Every row comes from one small tree of marks. Brackets hold a mark, then the marks that hang from it, in the order of their numbers. Every link used is in the known rows. Which tree was each row made from?
Known rows
(k_256 k_347 (k_981 (k_219 k_339 (k_869 k_441)))): [ 14.7 -14.8  30.8 -19.5   2.6  20.7  12.9  51.4   1.4 -13.7   2.4 -18.2
 -10.9   7.9  30.4   2.6 -29.0  21.0 -13.6  15.5  11.7  -6.5  17.6  -7.3
  -5.5]
(k_339 (k_219 k_347 k_981)): [ 18.2 -13.0 -12.7  11.1  11.5  27.2 -22.5 -23.3 -19.3   5.0  -9.2  25.3
  13.3 -19.8  14.7   9.4  -4.9 -12.4   4.5 -13.8  15.4   8.1   8.0  13.0
  -3.9]
(k_339 k_219): [ 15.1 -13.5 -20.4  -8.3   7.1  -3.6 -22.3 -13.8   1.3   3.5   0.4  31.9
 -23.0  -5.1  12.5  10.0   3.3  -1.8  -1.3  -8.9 -23.6  27.1 -18.5   1.3
 -18.1]
(k_869 k_441): [ 15.7  -2.4   6.2   3.1   2.1 -23.7 -11.5  -2.6   4.4 -12.7  -0.7  18.8
  -1.7   5.1  -2.4   2.4  -1.7  26.3  -3.9   8.0   0.3   4.3 -21.9  -6.9
   6.7]
(k_339 (k_219 (k_869 k_256) k_981)): [  9.1   6.6  -4.9  26.3  -0.6  19.2   0.1 -24.0 -21.2  -5.3   9.5  13.0
  14.0 -25.2  -4.7  -6.9  -5.3 -34.6 -12.6  -8.8  13.7  22.8   5.0  15.0
  13.6]
(k_219 k_869 k_981): [ 15.6  34.3  -0.6  -4.9  -9.1   3.7 -15.1 -16.5 -18.0   7.9   9.3  -9.1
  15.5  -1.5   7.4  16.9  -7.1  -5.6 -13.5   3.3   5.4  23.3  15.8   6.7
   1.8]
(k_981 k_219): [ 16.8 -11.9  -4.2 -17.0  -2.6  -7.0 -29.7  -0.5   9.3  -8.3   7.0   6.5
 -35.6  -8.2  14.9  18.5   8.6   7.0   3.7   3.8 -43.5  11.8  -0.6  -1.6
 -15.2]
(k_869 (k_219 (k_981 k_441)) k_256): [ -8.2 -22.2  10.9  39.9   2.2  -1.9   4.0  -1.4 -10.3   0.7 -31.2  12.6
   5.4 -13.6 -15.2 -16.8   3.4   0.6 -23.0  10.8 -12.0 -14.3   3.2  -9.9
  -4.1]
(k_441 (k_869 (k_219 k_339 k_347)) (k_981 k_256)): [ -1.4  23.9  -7.3  -0.7  -8.5 -11.4  12.4  -3.0   6.1  14.7 -39.8   4.4
  -6.6  32.5  -5.9 -17.9  22.4 -45.6  14.9   0.4 -26.0  -1.4  13.3 -22.8
 -15.3]
(k_339 (k_219 k_869 k_981)): [ 20.7  13.7 -12.1   6.0   8.3  20.0 -19.8 -21.2 -27.2  11.6   9.8  13.2
  -3.4 -10.4  19.4   7.0  -7.8 -20.1 -19.6   1.5   1.5  32.4   4.0   7.1
  -2.6]
(k_347 k_256 (k_441 (k_869 k_219) k_981)): [-29.8  -8.6 -35.2  -0.3   9.6 -24.0   8.0   1.3  24.5  31.6  24.0  -1.9
 -15.5  19.2 -22.0 -24.6  19.8   5.6  17.0 -18.6 -40.7   1.5 -35.9 -10.6
  -5.5]
(k_347 k_256 (k_441 (k_981 (k_219 k_869)))): [-11.8   2.9 -24.5 -11.2  -1.6   6.8 -30.7   3.0   6.9  -4.3  54.9  -8.7
 -24.6 -15.4   8.3   4.0  18.4  21.4  14.5   3.1 -26.3  11.7  -7.3  13.0
  17.3]
(k_441 (k_869 (k_256 k_347)) (k_981 (k_219 k_339))): [ -1.0   0.7   3.1 -24.2 -11.5 -14.0  33.5  23.0  20.4   6.8  -4.1 -21.4
 -18.3  19.1  11.5  -6.5 -14.0 -48.8   8.6 -23.9 -35.9 -17.4  -3.4  -2.3
  -0.2]
(k_347 k_256 k_441): [-20.1  -9.5 -18.0 -19.5  -3.6  -9.7 -13.5 -17.2  17.4  11.1  42.4   6.6
   6.0  -7.9 -10.9  21.3   3.1  43.8  16.4   0.0  -1.3   3.6 -13.6   5.7
  -5.2]
(k_219 (k_869 k_256 k_441)): [  1.8  13.0  18.0  26.6 -11.9 -17.9   3.9  -9.3   0.1 -31.0  14.3  12.0
   9.1 -13.5 -23.0  -6.0   5.1   0.9  -9.9   8.5  26.7  10.4  -9.4  13.3
  31.3]
(k_219 k_339 k_869 (k_981 k_441)): [  6.1  36.6  17.0 -10.1  -2.4   6.0 -11.1  -7.5 -32.4   8.4  -2.6 -13.6
  11.4   1.6  33.3  36.4 -21.8   4.3 -37.9  31.9  22.9  -0.7  20.2   0.5
 -12.7]
(k_347 (k_256 (k_981 (k_219 k_339)))): [ -3.8 -14.0  -6.3 -32.3  -6.4  15.2 -11.4  14.9  10.8   0.5   7.0 -29.7
 -11.5  -3.3  22.2   3.1   0.5  34.0   5.0   4.4 -26.1  -6.6   9.9 -29.2
 -22.4]
(k_981 (k_219 k_339 k_347) k_256): [ 13.0   6.0  11.5 -17.4 -22.8  21.3 -23.1  -8.2  -6.3 -15.1 -14.3  10.3
 -19.0  -8.7  19.2  30.0   5.4 -11.1  15.6  20.7  -7.7  -2.6  37.6  -8.1
 -12.8]
(k_347 (k_441 k_869 k_981)): [ -7.9   9.0 -26.4 -18.6   9.7 -47.9  -6.7  -8.6  26.0  29.4  27.2  -4.7
  -6.9  19.5  -5.3   6.2   6.2   0.4  32.8 -28.6 -32.0   6.4 -43.7 -10.7
  -5.2]
(k_869 k_219 k_256): [ -7.1  -8.5   0.0  20.9   0.9 -16.4  10.5  -7.1   7.7  -9.8 -20.5  10.6
  -9.6  -3.0 -38.1 -21.2  22.8  -7.2  -7.9  -7.4 -20.5   4.8  -3.0   2.3
  -2.5]
(k_981 (k_441 (k_869 (k_219 k_339) (k_256 k_347)))): [-28.1 -18.7  18.8  -6.5  -7.9 -11.6  52.8  26.3  16.7  16.7 -25.7  10.0
  -9.1  28.2  -5.3   2.1 -16.3 -22.2 -31.0   7.6  -1.9 -19.1   6.1   1.9
 -31.6]
(k_347 k_256 (k_441 (k_869 (k_219 k_339)) k_981)): [-27.8   8.1 -27.1 -11.5  17.8 -20.1  25.8   2.0   9.6  29.3   9.6 -19.0
 -13.9  26.1 -17.7 -17.3  11.9   8.3  -2.5  -9.9 -23.3  -5.9 -26.1 -10.0
  -3.4]

Which tree is each row?
[ 32.9   6.0   4.1   3.2  -6.9  -6.4 -12.9  14.5 -10.3 -19.1 -20.1  -1.0
 -28.4   5.0  24.7 -19.6   2.9  -8.2  13.2  19.1 -38.4 -11.4  -4.6 -42.6
  17.4]	(k_869 (k_441 (k_981 (k_219 k_339) k_256)))
[ 21.9  -1.4  19.2   9.6   0.6  -2.4 -23.1  10.6  -4.0 -29.6  21.2  13.2
 -31.2  -8.3  12.9   7.1   5.4  11.9 -16.5  22.8  -5.8  14.3  -1.7  12.4
  13.9]	(k_981 (k_219 (k_869 k_441)))
[ -4.9 -10.9 -23.8 -29.5   6.4 -20.6   3.1  14.9  19.9  24.7  11.9  -2.5
   2.4  10.0   4.6   7.0 -10.4  10.6  28.9 -30.3 -20.1  -2.3 -18.0   3.4
  -2.0]	(k_256 (k_347 (k_441 k_981)))
[  7.0  28.6  35.0  32.6   0.9  18.8  15.3 -12.1 -37.4 -30.5  -9.1 -16.3
  45.8 -19.8 -18.6  -3.7 -15.1 -12.4 -19.0  12.5  83.6 -12.0  21.9  26.0
  41.1]	(k_219 k_339 k_347 (k_869 k_256 k_441) k_981)
[ -7.9 -22.0 -25.0  -2.7  -5.9  25.9 -28.1 -21.7   5.4  -0.8  15.0  36.9
  -0.5 -18.3   4.2  10.7   8.9   7.3   6.1  -2.7  10.2  11.8   0.7  21.0
 -11.0]	(k_339 (k_219 (k_347 k_256)))
[  3.3  37.0  18.6  24.8   1.0  -5.8  10.8   1.2 -21.7 -37.6 -12.4 -15.2
  23.5  -6.3 -19.2 -12.9   7.5 -19.6  -6.2  -3.3  54.7  -7.7  -2.0  25.7
  44.0]	(k_219 k_339 k_347 (k_869 k_256 (k_441 k_981)))
[  9.1   3.5  12.0 -23.4   2.6  14.6 -16.5  -1.4 -13.3 -16.5  -6.9  -9.2
 -20.1  -6.8  16.8  33.3   5.5   1.6  -5.5   2.5   4.3  -6.8  21.2  20.2
  -9.9]	(k_981 (k_219 k_339 k_347))
[ -5.0   2.9 -22.6  -1.5 -11.2 -10.9 -29.9 -16.0  12.1   8.6   7.4  16.5
  14.3  -7.7  -7.4   7.2  19.4  -3.4  60.2 -14.0 -10.7  -0.4  -0.8 -11.9
   4.3]	(k_219 (k_347 (k_441 (k_981 k_256))))
[ -7.8  12.4   8.5  12.5 -15.4  12.1 -16.8  -9.4  -0.8 -24.8  31.5  23.3
  19.7  -9.6  -8.3   6.2   8.8  19.1  -6.1  25.3  48.2   8.7   5.5  31.4
  19.6]	(k_219 (k_347 k_256) (k_869 k_441))
[  2.8 -14.5  -8.4 -37.0  15.2   1.2   6.8  27.5   2.7  12.5   8.5 -24.7
 -25.3   6.4  26.8  15.7 -15.3   6.2  12.8 -13.4 -24.2 -17.7  -5.8   4.4
  -0.7]	(k_256 (k_347 (k_441 (k_981 (k_219 k_339)))))
[-25.6  -8.3  13.2  10.1   1.5  -2.6  34.1   8.6  18.2   3.0 -32.4 -21.2
  14.4  14.1 -33.9 -19.2  10.8 -14.1   8.6 -22.6  11.2 -12.3   6.5  -8.4
 -24.0]	(k_441 (k_869 (k_219 k_339 k_347) (k_256 k_981)))
[-10.8  -9.9   9.6  16.0   8.2  17.9  16.3   6.6 -10.5 -19.7 -22.5   4.1
   3.4  -0.1 -18.7 -16.8   9.9  28.5 -29.1  26.5  39.0 -19.1   8.9  17.0
   9.6]	(k_869 (k_219 k_339 (k_347 k_256)) k_441)
[ 15.2   1.0  -1.0  28.6   1.4 -38.4   3.0   0.4  10.6 -23.8 -13.4   4.2
   9.5  -5.5 -21.4 -35.1  12.7  -4.4  13.8 -17.8  -9.7  -4.5 -37.9 -11.6
  35.9]	(k_869 k_256 (k_441 k_981))
[-15.6   1.8  -7.4 -28.5  -9.2  17.3  -7.8  -0.7  10.4   3.9  -5.7 -20.9
  32.1  -0.7   0.8  10.5   2.0  31.7  16.8  -5.4  21.5  -9.2  15.3  -9.5
 -22.6]	(k_219 k_339 (k_347 (k_256 k_981)))
[ -7.7  40.5   1.9 -14.8 -10.8  38.3  -4.0 -23.1 -35.2   1.4  11.6 -22.9
  38.2 -11.7   5.9  21.4  -9.4  -2.6 -21.5  19.4  56.9   1.9  42.7  27.6
  10.3]	(k_219 k_339 (k_347 k_256) k_869 k_981)
[ -9.4 -28.1  -7.0  -8.0  13.0   1.7  34.1  13.1  13.9  45.2   6.1  -2.0
   2.7  24.0  -7.6  -2.9 -26.8  -6.2   0.3 -15.6  -6.1  -5.4  -2.1   1.5
 -20.1]	(k_256 (k_347 (k_441 (k_869 (k_219 k_981)))))
[ 15.8  16.7  22.1  39.6  -3.9   1.3   8.7 -12.5 -18.2 -21.3   7.3  -3.5
  31.2 -19.9 -15.5 -16.2 -12.7  -4.9 -12.5   9.0  39.4   3.4  -3.5   5.3
  38.2]	(k_219 (k_869 k_256 k_441) k_981)
[-17.3 -14.6   2.1   4.9 -21.8 -21.1  -4.5   1.7  25.9  22.9 -16.1  44.4
 -25.4  22.1  10.2   2.2  11.4 -10.9   4.0  27.4 -51.9   8.8   2.8 -39.5
 -46.2]	(k_981 k_256 (k_441 (k_869 k_219)))
[  7.6 -23.7   9.4  39.5   5.7   1.2  -3.4   8.1   4.7 -21.5   7.6  17.5
   7.0 -19.5 -11.3 -29.4   1.6   3.9   5.8 -12.2  19.5  21.1 -25.3  -9.4
  11.1]	(k_339 (k_219 (k_869 (k_256 k_981) k_441)))
[ 21.0 -15.3  18.1  12.7   0.6  24.6  39.7  21.5 -19.8   9.8 -52.0   6.2
  12.1  19.8  10.9 -26.4 -31.0 -13.0 -23.7  30.7  10.9 -20.2  30.6 -30.6
   2.0]	(k_869 (k_219 k_339 (k_981 (k_256 k_347))) k_441)
[-26.5   1.6 -11.6  12.6  -0.2 -33.2   4.0 -16.4  26.4   7.5  22.7   0.3
  22.2  -1.3 -32.0   0.5  13.4 -16.5  48.4 -42.0   6.4  -8.4 -29.2  16.5
  14.4]	(k_219 (k_347 (k_441 (k_869 k_256) k_981)))
[ -3.5 -38.3   6.4 -43.5  10.7  15.1  12.8  39.3  15.2  16.0   8.9 -30.4
 -16.2   2.8  22.0  24.0 -30.0  36.3  19.3 -13.9  -8.3 -16.3   6.9  -9.6
 -26.7]	(k_256 (k_347 k_441) (k_981 (k_219 k_339)))
[ 16.6  13.2   0.5  -0.8  19.3   6.3  16.1  -6.1 -28.2   9.6 -43.5 -25.8
  -1.0  11.4  -1.4  -7.9  -4.7  -1.3 -34.4   8.8  -5.9  -6.8  17.4 -10.7
  -6.8]	(k_869 (k_219 k_339 k_981))
